Known rows, with every step that occurs:
sisu/totov/mikipib/fudi/vulozar/budog: [-0.67  2.17  1.38 -4.61 -3.10 -1.02  0.12 -1.84  1.48  2.52  1.98 -0.49
  1.01  5.15 -1.32  1.90  1.82 -0.81  3.55  4.05  2.64  3.08  0.34]
totov/sisu/budog/vulozar: [ 1.05  0.65 -0.48 -1.55 -1.39  0.04  0.20  2.37  4.25  3.56 -0.90  0.01
  0.46  2.28 -0.51 -1.38  0.67 -1.18  3.58 -0.77  0.54 -0.22  1.48]
vidi/zanemot/fudi/vulozar/budog/sisu/doto: [ 0.14  3.95 -2.56  0.91  1.07  2.68 -1.02 -1.29 -1.26  3.99 -0.71 -0.34
  2.50  3.87 -1.53  0.40  1.09  0.11  3.26  4.98  1.49 -0.36  1.37]
totov/mikipib/fudi/vulozar: [ 0.34  0.17 -0.82 -2.49 -2.65  0.47  1.88  0.14 -0.18  1.82  4.62  0.33
 -1.37  2.65 -1.85 -1.18  0.74 -2.00  2.32  2.99  1.83  1.79  1.67]
budog/vulozar: [ 0.52  0.66 -0.05  1.55 -1.30 -0.29  0.13  2.86  1.49  4.78  0.70 -0.78
  0.16 -0.13  0.73  0.72 -0.57 -0.23  2.56  1.84  1.45 -0.17  0.74]
budog/vulozar/totov/sisu/doto: [-1.41 -0.63 -0.08  0.43 -2.00  0.95  0.70  2.36  2.62  5.94 -0.74 -2.60
  0.72  2.17  0.16 -1.29 -0.31  2.12  3.79 -0.03  3.11  1.33 -0.05]
pogek/fudi/vulozar/budog/sisu/totov/mikipib: [ 0.94  3.05  0.94 -2.99 -3.03  0.57  0.25 -1.39 -0.02  3.65 -0.48 -1.91
  2.20  4.53 -0.28 -0.39  2.76  2.07  3.96  3.90  0.47  1.35  1.28]
mikipib/fudi/vulozar/totov/sisu: [-1.05 -1.29 -2.42 -0.74 -1.28  1.18  2.79 -1.78 -0.47  2.59  1.32 -2.47
  0.69  3.51 -3.31 -1.58  0.48 -2.07  2.85  0.14  3.92  2.02  0.86]
sisu/totov/mikipib: [-0.79  3.48  1.56 -4.25 -1.93 -2.09 -0.48  0.02  3.62  0.94  2.42 -1.18
 -0.47  1.80 -0.96  0.58  0.53  1.22  3.52  2.38  0.12  0.88 -0.13]
mikipib/fudi: [-1.60 -0.63 -1.84 -1.53 -1.06  0.07  0.41  0.01 -1.38  2.73  2.93 -1.79
  0.69  1.68 -2.94  1.02  0.39 -1.13  1.63  1.69 -0.08  0.98  3.30]
totov/sisu/budog/pogek: [ 0.75  0.16 -1.50 -3.55  0.54 -0.83 -1.47  2.37  1.45  0.83 -0.78 -0.43
  0.58  2.91 -2.28 -2.02 -0.47 -1.77  3.38 -0.16 -1.45 -1.09  2.16]
sisu/budog/vulozar/totov/mikipib/fudi: [ 0.41  1.17 -0.89 -4.30 -3.44 -0.20  2.18  3.38  1.63  5.60  0.65 -2.41
  1.47  3.38  0.72  0.76  0.52 -0.57  3.37  1.64  4.28  0.61  1.58]
mikipib/fudi/vulozar/budog/pogek: [ 0.04 -1.10 -1.27 -1.00 -0.65  0.07 -0.44  0.00 -3.97  3.07  0.78 -0.49
  1.79  4.28 -2.04  1.07 -0.10 -3.37  2.24  4.46  2.35  2.20  2.22]
vidi/zanemot/fudi/vulozar/totov/mikipib: [ 0.95  4.58 -1.05  0.61  0.66  1.23  1.89  0.42 -0.25  2.47  1.04 -0.53
  0.69  2.12 -0.59 -1.24  0.55  0.25  2.84  2.66  4.15 -0.63 -1.32]
divel/sisu: [-1.00 -0.69  0.15  1.18  2.90 -0.05 -0.26 -1.67  1.47  1.75 -0.46  1.50
  0.81  2.67 -1.53 -1.83 -0.72 -0.34  1.37 -1.37 -0.99  1.83  1.18]
totov/sisu/budog/pogek/fudi/mikipib: [ 1.66  0.90 -2.47 -5.03 -1.06 -0.70  0.19  4.15  0.83  2.41 -0.45 -0.73
  2.24  3.94 -2.35 -3.48  0.91 -1.59  4.75  0.53 -2.23 -1.97  4.23]
sisu/totov/mikipib/fudi/vulozar/budog/pogek: [ 0.38  1.68  0.71 -5.51 -2.65 -1.22 -0.90 -0.05  0.27  2.47  1.15 -0.79
  1.10  5.61 -1.56  2.08  0.74 -1.17  3.78  5.26  1.99  1.80  0.81]
mikipib/fudi/vulozar/totov/sisu/budog/pogek: [ 0.10 -0.62 -3.44 -3.85 -1.34  0.55  2.39  0.45 -1.21  2.46 -0.13 -2.04
  1.39  4.77 -3.26 -1.34 -0.27 -4.24  3.67  1.61  3.33  0.62  1.73]
vulozar/totov: [-2.18  0.54 -0.32  0.34  0.67 -1.21  0.74 -0.12 -0.60  2.12  0.60 -3.94
  1.28  0.71 -0.72 -0.69 -0.82  0.97  2.15 -0.04  3.48  1.61 -0.41]
totov/mikipib/fudi/vulozar/budog/pogek: [ 1.17 -0.91  0.10 -3.02 -1.55  0.08 -0.67  1.32 -2.40  2.65  2.42  0.03
  0.22  4.97 -1.14 -0.23  0.28 -1.44  2.26  4.10  2.23  2.04  1.88]
zanemot/fudi/vulozar/totov: [-0.89  1.57 -0.89  1.07  0.94  1.51  0.31 -1.09 -1.10  1.77  1.61 -0.64
  1.51  2.63 -1.04 -2.11 -0.53 -0.12  3.43  1.72  5.08  1.03 -1.52]
vulozar/budog: [-1.57 -0.12  1.76  0.84  1.18 -1.55 -2.54 -0.62 -1.37  2.56  0.06 -1.09
  2.12  2.37 -0.03  0.37  0.50  0.98  1.42  1.04  1.59  3.11  0.68]
mikipib/fudi/vulozar: [-0.80  0.02 -2.36 -0.57 -1.72  0.52  2.22 -1.08 -1.61  2.21  3.15 -0.21
 -0.06  1.80 -2.88 -0.08  0.39 -3.96  2.18  3.31  1.70  1.77  2.04]
mikipib/fudi/vulozar/totov/sisu/doto: [-2.76 -1.21 -2.49 -1.72 -2.32  1.73  2.66 -1.70 -0.67  3.45  2.03 -1.80
  0.50  3.97 -3.45 -1.71  0.53 -1.93  3.38  1.81  2.92  2.92  1.44]
vulozar/totov/sisu/budog: [-1.55  0.45 -0.70 -2.34  0.25 -0.95  0.86 -0.06  1.96  1.74 -1.06 -3.10
  1.67  2.71 -1.59 -2.35  0.29  0.28  3.15 -2.39  2.94  1.25  0.16]
sisu/budog: [-0.91  2.38 -0.89 -2.58 -0.41 -1.72  0.32  0.87  0.79  1.18  1.19 -0.25
  0.89  1.12 -0.93 -0.45  0.15 -2.65  2.47  1.93  0.03  0.90  1.68]
totov/mikipib/fudi/vulozar/budog: [ 0.12 -0.57  0.76 -2.12 -1.97  0.27  0.32 -0.65 -1.16  2.66  3.21  0.14
  0.23  4.49 -0.94 -0.50  1.47 -1.07  1.97  2.82  2.93  3.40  1.41]

Rows:
[ 0.61  0.73 -1.82 -1.74  0.18 -0.47  1.71  0.66  0.02  1.20 -1.30 -1.45
  0.85  3.30 -1.37 -3.07 -1.07 -3.60  4.04  1.01  3.92  0.53 -0.77]  fudi/vulozar/totov/sisu/budog/pogek
[ 0.65  2.25  0.42 -3.00 -2.40 -1.02  1.67  3.68  2.51  4.46  0.08 -1.90
  0.91  2.21  2.02 -0.40  0.02 -0.21  3.56  1.40  4.54  0.58 -0.19]  sisu/budog/vulozar/totov/mikipib
[ 0.78  2.97 -1.46 -4.55 -1.23 -0.22 -1.19 -0.56  4.01  1.22  0.97 -3.99
  0.14  2.75 -1.67  0.74  0.26  2.40  3.88  1.50  0.51 -1.66  1.44]  budog/sisu/totov/mikipib
[ 0.43 -0.35 -0.26 -3.39 -0.78  0.86  2.19  1.11  2.97  5.60 -1.28  0.16
  1.86  5.89  0.10 -0.66  0.30 -0.49  2.82 -0.93  2.84  1.51  1.71]  divel/sisu/budog/vulozar/totov/mikipib/fudi
[-0.40  0.69 -0.78 -2.60  0.05 -0.83 -0.26  0.28  2.90  0.90  0.10 -0.28
  0.51  2.46 -2.08 -2.20  0.78 -1.27  3.05 -1.27 -0.66  0.53  1.71]  totov/sisu/budog
[ 0.46  0.70 -2.39 -4.68 -0.91 -0.92  1.47  3.64  0.05  3.31 -1.50 -3.57
  3.54  4.13 -1.63 -3.57  0.47  0.11  4.89 -0.67  1.37 -1.25  2.46]  vulozar/totov/sisu/budog/pogek/fudi/mikipib
[-0.50  2.80 -0.01 -4.89 -3.67 -0.72  1.68 -1.16  2.42  1.69  3.44 -0.50
 -0.48  3.25 -2.25  1.16  1.27 -1.81  3.92  4.06  1.60  1.47  0.58]  sisu/totov/mikipib/fudi/vulozar
[-0.05 -0.42 -0.83  0.07  1.56  0.01 -3.13 -1.46 -0.96  2.83 -1.13 -3.67
  2.66  3.31 -0.77  0.68  0.20  2.30  1.94  0.42  1.91  1.04  1.98]  vulozar/budog/sisu
[ 1.37 -0.76 -1.34 -2.62 -1.66  1.39 -0.13 -1.27 -0.69  2.83  2.22 -1.77
  0.63  5.28 -1.43 -0.33  1.29 -0.07  2.37  2.45  3.21  1.50  2.42]  totov/mikipib/fudi/vulozar/budog/sisu
[-0.15  0.70 -0.56 -5.14 -1.39  0.05 -2.70 -1.80  1.32  3.43 -0.14 -4.37
  2.64  5.98 -1.64  2.76  1.73  2.97  3.07  1.75  1.74  0.97  2.46]  vulozar/budog/sisu/totov/mikipib/fudi
[ 0.86  0.57  0.06  0.48  1.84  1.25 -3.49  0.23 -3.05  2.03  0.42  1.27
  2.24  4.48 -0.73 -0.94 -0.67 -0.71  3.20  3.93  2.94  1.02 -0.21]  zanemot/fudi/vulozar/budog/pogek
[ 0.32  2.28 -0.85 -0.80 -0.19 -0.41 -0.63 -3.42  0.84  1.99 -1.30 -1.99
  2.28  3.94 -0.99  1.09  0.66 -1.40  3.67  3.47  3.60  1.59 -0.37]  fudi/vulozar/budog/sisu/totov
[-0.38  0.59 -0.92 -3.67 -0.62 -0.38  0.44  2.49 -0.72  3.19 -2.33 -3.77
  2.63  3.40 -1.61 -2.60  0.52  1.41  3.72 -0.78  0.18 -0.38  1.86]  vulozar/totov/sisu/budog/pogek/fudi
[ 0.34  2.65 -1.46 -3.33 -1.81 -0.79  2.18  2.73 -2.91  2.87 -1.13 -1.69
  2.46  2.39 -0.64 -1.61 -0.08 -2.86  3.80  4.24  0.92 -0.11  1.50]  sisu/budog/pogek/fudi/vulozar/totov
[-1.88  0.50 -1.08 -0.10  0.09  2.93 -0.31 -1.41  0.29  2.28  1.58 -0.20
  1.00  4.19 -2.09 -3.73 -0.07  0.83  4.46  1.33  3.45  1.64 -0.87]  zanemot/fudi/vulozar/totov/sisu/doto
[-0.67  1.30  1.65  1.11 -1.55 -0.02  0.81 -0.66 -3.22  3.58  0.10  0.09
  2.31  2.37 -0.23 -1.43  2.20 -0.14  2.34  3.53  0.24  3.18  1.20]  pogek/fudi/vulozar/budog
[-0.14  2.09 -0.56 -1.49 -1.64 -1.07  1.85  2.84  1.62  4.81 -1.06 -2.27
  1.99  1.44  1.28  0.54 -0.40 -1.43  3.39  1.55  4.14  0.48  0.07]  sisu/budog/vulozar/totov
[-1.59 -0.18 -2.22 -0.50 -1.42  0.60  3.19 -1.30 -2.13  2.86  1.95 -2.51
  0.97  2.37 -2.33 -0.09 -0.03 -2.94  2.45  2.46  4.56  2.31  0.68]  mikipib/fudi/vulozar/totov
[-0.38  0.05 -1.26 -3.18  0.75 -1.03 -0.21  1.93  0.55  1.76 -1.86 -3.45
  1.80  3.32 -1.67 -2.01 -0.82 -0.27  3.60 -1.29  2.17 -0.20  0.56]  vulozar/totov/sisu/budog/pogek
[ 1.21  2.20  0.17 -2.29 -1.01 -0.34 -0.83 -2.59  1.75  1.70 -0.11 -1.55
  1.21  4.55 -0.43  0.36  0.94 -0.15  3.71  3.36  3.80  1.58 -0.59]  fudi/vulozar/budog/sisu/totov/mikipib
[ 0.17 -0.71  0.02  1.29 -0.80  0.40  0.72  2.30  2.70  5.22 -1.41 -3.33
  0.94  1.73  0.36 -0.94 -0.42  1.99  3.26 -1.74  4.34  0.26 -0.48]  budog/vulozar/totov/sisu
[-0.93 -0.04 -2.79 -2.85 -1.74  0.77  3.37 -1.54  0.10  2.41  0.55 -1.78
  1.37  4.09 -3.10 -1.48  0.95 -3.65  3.36  0.60  3.86  1.85  1.33]  mikipib/fudi/vulozar/totov/sisu/budog
[ 1.14  1.17  0.00 -2.06 -1.92  0.06  1.48  3.34 -3.40  3.01  0.69 -1.95
  0.71  2.26 -0.14 -2.70 -0.31  0.41  3.36  3.86  0.93 -0.10  0.94]  budog/pogek/fudi/vulozar/totov/mikipib
[-1.52 -0.55 -0.42 -2.99 -1.40 -0.08  1.12  0.69 -0.63  3.06  2.76 -4.14
  0.61  2.89 -1.27 -0.57  0.17  2.05  2.01  0.05  3.63  1.74  1.27]  vulozar/totov/mikipib/fudi
[ 0.54  2.70 -0.90 -1.15  0.73  1.88 -2.96 -3.13  0.60  2.09 -0.40 -0.96
  3.11  5.41 -1.52  0.64  0.71  0.87  4.39  3.29  3.48  0.39 -0.40]  zanemot/fudi/vulozar/budog/sisu/totov
[ 0.61  1.21 -0.55  0.53 -1.28  1.31  0.28 -1.29 -2.88  3.83 -0.99 -1.91
  2.69  3.17 -0.69 -1.25  2.02  0.88  2.79  2.97  0.34  1.32  2.28]  pogek/fudi/vulozar/budog/sisu
[ 0.70  4.77 -2.39 -0.27  1.17  1.44  2.20 -0.29  1.22  2.34 -1.50 -0.33
  2.07  3.14 -1.98 -1.73  1.10 -1.82  3.62  1.00  3.26 -1.01 -0.71]  vidi/zanemot/fudi/vulozar/totov/sisu/budog
[ 0.61  0.00  0.38  0.80  0.96 -1.14 -1.32  0.35 -2.98  1.87 -0.35  0.48
  1.46  2.84 -0.20 -0.41 -0.85 -2.97  2.56  4.33  2.74  2.26 -0.36]  fudi/vulozar/budog/pogek
